Known rows, with every way that one mark hangs from another
(tezu laget): [ -8.0  18.2 -31.1   5.2   3.6   0.0  39.0 -12.5 -26.3 -39.9  -2.7 -24.4
 -16.5 -22.0  34.8 -19.3   9.3  35.2 -35.7  35.0  -1.3  -1.9  11.3  10.0]
(loboter (laget furo tezu zegan)): [ -0.9  38.1  21.4  32.9  31.5   7.8 -21.9  37.2 -10.0  -6.9 -10.8  -7.3
   2.3  20.6  -9.1 -71.3  -1.1  12.7  -8.3   9.2 -21.6  24.0  36.6  14.7]
(furo (laget fedap zegan)): [ -6.1 -27.8  13.2  -3.7 -13.9  -3.8  -6.3   7.4  33.8  14.8 -13.2  15.3
  -5.5   2.8 -14.7 -19.0  17.0  15.0  -4.0   4.2  -7.3   4.1 -12.5  17.0]
(tezu (laget furo povun)): [ 38.9  16.2 -36.0  37.4  23.6  10.7  15.6 -12.5 -14.4   9.4  -3.0  -4.7
 -32.3 -10.1   7.9 -22.5  -8.9  20.5 -30.6  11.2  -3.6 -24.7  23.0  -8.7]
(fedap (laget loboter tezu (zegan povun))): [ -9.4 -20.4  -4.6 -28.4   5.1 -17.9 -17.4 -18.2 -28.2   6.6   5.3  -2.3
  10.8  -6.0  -8.7  34.0   0.5 -10.2  -2.5 -17.9  -6.5  15.5 -15.5 -20.0]
(furo (laget fedap (povun zegan) tezu)): [-38.0 -36.1  42.7  20.2 -54.7 -17.6 -35.3  15.5  29.3  -3.3 -24.2 -13.2
   4.1  -6.5 -25.8  34.6  14.2 -13.8  26.9  21.2  -3.7  -4.7 -21.7  18.8]
(loboter (laget fedap povun tezu zegan)): [-31.5 -41.8  44.9  11.3  15.7 -27.0   6.6   9.6   0.8  42.9  -1.6  39.8
 -20.7   8.8 -15.0  -7.7  16.9  -9.5   5.5 -63.1 -11.4  28.1   2.1  24.8]
(laget fedap loboter): [-31.5  10.1 -19.6 -67.9  -2.5   3.8  34.9  11.7 -32.5 -23.2  16.5   6.1
   5.4   4.5  21.6  13.1   6.9   6.3  15.5  12.1  26.5  -5.6  -6.5   7.9]
(furo (laget loboter zegan)): [ 12.1  30.9 -14.6 -13.7 -24.3  -6.2   6.5  10.8   0.8  10.0 -17.5   2.6
  20.8   6.0  13.9   8.0  13.6   8.0  -0.7  25.1 -27.0   1.2 -16.4   3.2]
(laget fedap loboter tezu (zegan povun)): [-40.2 -44.3   8.1 -29.1   3.0 -39.9 -12.0  -7.0 -18.7  -1.9  41.4  -8.5
  -5.6  -0.9 -29.9  33.3  26.7  -3.3  45.9 -25.6  11.0   3.6  -9.6  17.1]
(fedap (laget (povun zegan) tezu)): [ -5.5 -18.9  34.8  21.4 -24.5   4.2 -17.6 -13.0  -0.6   7.3 -26.5  -9.0
   9.1 -13.3  -3.2  26.9 -12.9 -19.9 -16.2   7.4  -1.9  -4.1 -23.0 -30.9]
(povun (zegan laget)): [ 19.3  21.7  -3.4   7.2 -15.8  30.9  -9.1 -19.7  47.6 -42.2  -8.5 -34.0
  39.5 -20.4  32.9  -8.2  -9.3  -6.9 -12.9  28.0  10.1  10.8 -11.3 -27.0]
(furo (laget loboter)): [ -9.9  60.0 -33.9 -38.6 -35.6   9.9   7.0  21.5 -13.7 -34.3 -26.3 -18.8
  26.4   3.9  31.4  17.3   8.7  14.9  -9.1  55.0 -18.1   1.1  -6.3   8.6]
(loboter (laget povun zegan)): [ 29.7  10.0  22.7  45.9  19.0   0.9  23.4 -16.6  12.7  41.3  -9.2  29.7
 -26.0  15.5  -7.4 -19.5 -14.1  -1.5 -30.4 -61.0 -37.0   6.4   9.0  -9.8]
(loboter laget): [-10.7  57.3  -6.1   4.1   7.6  25.2  27.4   9.0  -9.4 -44.5 -19.2 -16.2
   2.6  16.4  25.5 -39.4 -14.8  18.1 -39.0   7.7 -15.8  19.0  25.6   6.3]
(povun (zegan (laget fedap furo loboter))): [ 22.9  12.8 -19.7 -41.4   7.5  31.9  -9.5  11.0  22.0 -34.7  11.3   4.9
  48.0   0.0  32.7   3.5 -29.0 -29.2  25.0  18.3  58.1   5.3  -2.8 -10.3]
(povun zegan): [  6.5  29.9  13.6  32.8 -27.4  23.0   4.3 -17.1  17.2 -41.5  -1.0 -47.3
   2.1  -1.4  -0.7 -11.9 -15.8  11.5  -6.3  41.7  -2.0 -21.5  -0.8 -22.6]
(zegan laget povun): [ 18.7   5.4 -35.9  -5.3   4.9  22.0 -24.3 -36.6  47.2 -41.4   7.0 -45.2
  20.0 -16.1  10.4   1.1  -1.0  17.7 -23.6  -9.9  -1.4   8.3   5.1 -20.7]
(laget tezu): [-38.1  28.0   5.1  -7.8 -17.4   2.0 -13.0  19.0 -21.4 -34.0  -3.0 -51.2
   9.7 -11.5   5.4 -17.9  37.7  33.0   0.9  47.1 -19.6   3.4   0.1   7.6]
(tezu (laget (povun zegan))): [ 19.1 -11.4  -2.7  59.6 -15.7  -4.5  30.0 -39.1   3.6  -9.5  -1.3 -18.2
 -33.0 -22.4   9.2  18.4 -16.1   1.6 -22.1   5.4  -1.7 -21.1  -5.0 -12.9]

Rows
[ 32.1  -6.1  19.8  24.4 -12.9  24.8   5.8 -37.1  14.4  14.5 -21.5   6.6
  -4.3  -4.2   2.8  20.8 -40.1 -20.8 -34.1  -9.6   2.9 -18.0 -17.4 -48.5]	(fedap (laget (povun zegan)))
[ -3.6 -25.9  -3.0 -29.3  17.9   6.2 -42.9  20.6  25.3  20.5  -1.5  14.1
  26.4 -19.4   7.2  -8.8  21.8  -4.7  18.6 -10.7  21.7  12.7  -4.0   4.9]	(zegan (laget fedap furo povun tezu))
[-12.0  -6.7 -10.1 -45.5  -0.6  -5.8  37.3  -5.0 -25.1  21.5  17.1  27.0
 -10.4   0.9   7.4  39.3   6.5  -9.4  15.2 -25.7  15.7 -14.4 -17.8   1.4]	(laget fedap loboter povun)
[-12.6 -13.5  22.6   1.7  26.0   4.2  29.7   2.8   9.6   2.4   2.4  36.9
 -14.9  17.2   4.5 -41.4 -10.4   1.4 -14.9 -41.6   6.6  22.8  17.3  16.6]	(loboter (laget fedap zegan))
[-20.5  -3.3  19.5  44.0   9.3 -16.9 -18.9  -9.7   3.8 -23.5   6.3 -29.7
 -10.6  11.3 -26.7 -23.9   2.1   7.8  -8.5 -27.9 -30.5  28.5  25.2  12.6]	(loboter (laget tezu (zegan povun)))
[  2.5  37.1 -19.6 -23.7  13.1  24.5 -49.6  29.6  14.1 -32.6 -12.4 -39.7
  48.9 -18.3  27.9 -41.7  23.4  17.0  -0.6  46.2   0.7  23.3  11.4  -1.9]	(zegan (laget furo tezu))
[ 40.5  48.6   7.0  39.3  42.0  32.4   1.0  11.5   6.0   2.3  -8.6   7.8
  -6.7  28.1  -5.1 -75.9 -28.5  13.0 -28.1  -7.9 -18.1  10.1  43.4  -5.0]	(loboter (laget furo zegan))
[ 56.6  25.6  -9.3   2.9   4.1  35.3   3.1 -11.1 -13.8  12.7 -15.3  20.0
  10.9  10.4   8.2  23.8 -61.0 -39.1 -13.8   7.1  19.4 -26.3  -5.2 -54.3]	(fedap (laget furo loboter (povun zegan)))
[  6.8  39.2 -28.4 -19.6 -39.6  -0.8  11.1   5.0  -4.3   7.6 -28.2   1.0
  12.6   3.1  17.6  45.1   7.0   1.3  -2.9  14.0 -29.7 -12.8 -20.7  -2.2]	(furo (laget loboter povun))
[ 55.4  10.0   1.1   6.8  40.1  41.8 -10.2  -6.1   4.9  30.8 -16.5  21.8
   1.3   5.0  -5.5 -56.2 -27.0   4.3 -39.0   1.4  -1.0  -5.7  12.7 -38.1]	(fedap (laget furo zegan))
[ 11.9  14.0 -14.2  11.7  14.0 -10.1 -41.7   4.8 -20.1  -3.3  30.0 -38.2
   1.1  12.0 -34.5  -2.4  10.0   6.7  31.6   8.4 -13.7 -10.9  15.3  -3.8]	(laget furo loboter tezu (zegan povun))
[ -7.7   5.3   8.0  -1.5 -37.4 -36.0 -19.8  14.9 -10.1  45.4 -19.0   9.6
   9.8  -5.3  -2.8  42.7  40.4  -6.2  23.4   5.7 -43.1   6.6 -30.8   9.0]	(furo (laget loboter povun tezu zegan))
[ 25.7  11.3   1.5 -10.9 -15.3  18.7  24.4 -24.7 -16.1  14.3 -16.4  22.1
   9.9  -2.5  22.7  55.4 -43.5 -36.8 -15.8  -7.3  14.2 -13.3 -24.0 -49.0]	(fedap (laget loboter (povun zegan)))
[-14.8 -42.8 -15.5  -4.1  10.1 -15.8  45.6 -21.2 -12.9   7.5  10.3  21.9
 -39.7 -21.8   9.4  12.7   8.1  13.9 -21.4 -23.0  16.4 -10.8  -0.6  17.3]	(tezu (laget fedap povun))
[ 23.7  15.0   4.8  11.3  13.6 -12.5 -19.5  17.8 -31.2  55.5  11.2   8.4
  -1.0   5.3 -17.9   5.1  20.3  -4.1  28.5  -3.3 -17.9 -15.6  -5.5  -8.2]	(laget furo loboter povun tezu zegan)
[-52.3 -22.8  40.3  -8.5  14.8 -17.9   5.3  24.4  -8.0  -3.6  -0.5  21.9
  -2.7   9.8  -4.7 -36.3  18.0   2.4   2.3 -27.7   0.6  39.9  11.3  35.3]	(loboter (laget fedap tezu zegan))
[ 20.4   2.5  -7.6 -30.6  31.1   8.0   7.5  13.8 -15.1  22.0  25.9  28.5
  -1.1  16.5  -6.4 -21.1  -5.5  -1.0  24.6  -5.3  26.0 -13.5   7.1   0.6]	(laget fedap furo loboter zegan)
[-19.5  16.2  17.3  10.8 -42.2 -11.6  -3.3   1.6 -24.0  -4.7   8.6 -25.2
  10.2  -4.5   0.2  55.3  10.6 -17.5  32.0  23.7  -7.3 -13.7 -26.8 -12.8]	(laget loboter (povun zegan) tezu)
[  0.7 -51.7   7.8  16.4  17.7  -6.6  -4.4 -34.2  32.9   7.8  34.3  -7.6
 -29.2   1.6 -44.2  -8.5   0.6  12.5   6.5 -43.9   3.5 -18.0   7.3  -1.4]	(laget fedap (zegan povun))
[-25.2   2.3  18.5   2.8  23.8   5.6 -12.8  35.1 -13.1  -0.6  -9.3  18.8
  -7.3  20.6 -10.2 -29.3  -6.5  -3.5   2.2 -19.7   5.2  14.3  30.3  28.9]	(loboter (laget fedap furo povun tezu))
[-15.4 -33.6 -23.6 -38.4  21.7 -31.5  56.8  -7.7 -38.4  11.6  26.0  37.1
 -22.6 -17.1  27.7   9.8  11.6   2.4   0.8 -14.3  29.9  10.1  -5.9  25.3]	(tezu (laget fedap loboter zegan))
[ 25.8 -32.5   0.3  49.2  11.6   4.6  13.6 -15.6   6.3  -0.3  13.4  10.3
 -35.3  -7.8 -10.8  -6.7 -31.1  -8.5   1.3   1.1  36.0 -30.4  12.6   0.7]	(tezu (laget fedap furo (povun zegan)))
[ 26.3 -18.1 -16.1  -8.8  33.4   3.2 -14.2 -13.1   0.4  10.4  41.6   6.1
 -13.7  18.5 -39.5  -5.7 -17.2  -2.1  31.4 -28.4  22.8 -23.9  18.5  -6.1]	(laget fedap furo loboter (zegan povun))
[-18.8   4.7  19.3  15.6 -33.0 -20.0 -33.8  24.2  16.9   2.0 -28.5 -26.6
  16.0  -7.9 -10.2 -16.2  45.1  26.8   0.2  40.0 -43.7  16.9 -13.1  19.9]	(furo (laget tezu zegan))
[ -3.5 -28.8  24.8  26.8 -46.3   3.2  -8.7  -5.9  47.9   2.0 -21.1   4.0
  -4.1   2.4 -22.0  27.6 -13.8 -13.7   5.9   5.3   0.4 -21.2 -17.4   1.1]	(furo (laget fedap (povun zegan)))
[ -3.2  -8.2 -31.1 -10.1  32.7  11.6  20.7  10.9 -19.1 -29.2   7.6  -0.7
 -20.2  -7.3  12.3 -44.0  -7.7  26.1 -16.3  27.5  35.8 -10.8  30.2  21.0]	(tezu (laget fedap furo))
[ 16.2  30.5  -5.9  16.2 -54.4   0.8   2.7  -5.5  13.1  -5.7 -21.7 -11.0
  15.5   6.0   5.5  55.6 -16.1 -20.5   8.9  29.0 -19.1 -18.3 -25.5 -14.6]	(furo (laget loboter (povun zegan)))
[-25.9 -55.8  35.4   6.7 -22.8 -36.3 -28.9  13.3  25.6  53.1 -16.6  22.4
  -8.3 -10.1 -30.1  15.0  45.1   3.5  19.2 -19.2 -23.6   6.5 -25.7  27.5]	(furo (laget fedap povun tezu zegan))
[ 20.1 -13.2   4.4  37.7  49.9  14.3 -11.2 -10.8  29.8  -7.4  18.0  13.7
 -25.4  34.9 -42.9 -54.3 -41.6  -2.8  -8.6 -54.1  11.2   2.1  50.1   6.8]	(loboter (laget fedap furo (zegan povun)))
[-47.8 -13.7   3.2 -63.6 -21.8  -9.5 -12.3  17.5   5.9 -45.4   8.8  -8.1
  57.7 -22.1  40.1  39.2  17.3 -29.0  40.2  25.3  46.8  33.7 -26.6  10.1]	(povun (zegan (laget fedap loboter tezu)))
[ -6.5 -30.5 -16.0 -20.6 -12.9 -21.1 -10.6 -11.2  21.7   0.6   9.8   6.9
  -2.1  12.5 -23.7  33.4   1.9  -5.6  22.2 -22.0  -3.0  -5.1  -9.9  13.5]	(furo (laget fedap loboter (zegan povun)))
[  5.0  15.6 -48.7 -12.9   0.9 -19.0  58.1 -18.3 -47.8   5.6   9.1   4.7
 -22.5 -21.2  38.7  40.4   5.1   5.7 -18.9  -0.7  -1.0  -8.4  -7.3  -0.1]	(tezu (laget loboter povun))
[-17.5  -6.0   4.1 -36.5  21.2 -11.9 -13.5  36.1 -33.5  11.8  23.3  14.9
   7.3   6.2 -14.1 -16.1  24.6  -1.2  43.5  13.0  22.8   3.5   4.2  18.0]	(laget fedap furo loboter tezu zegan)
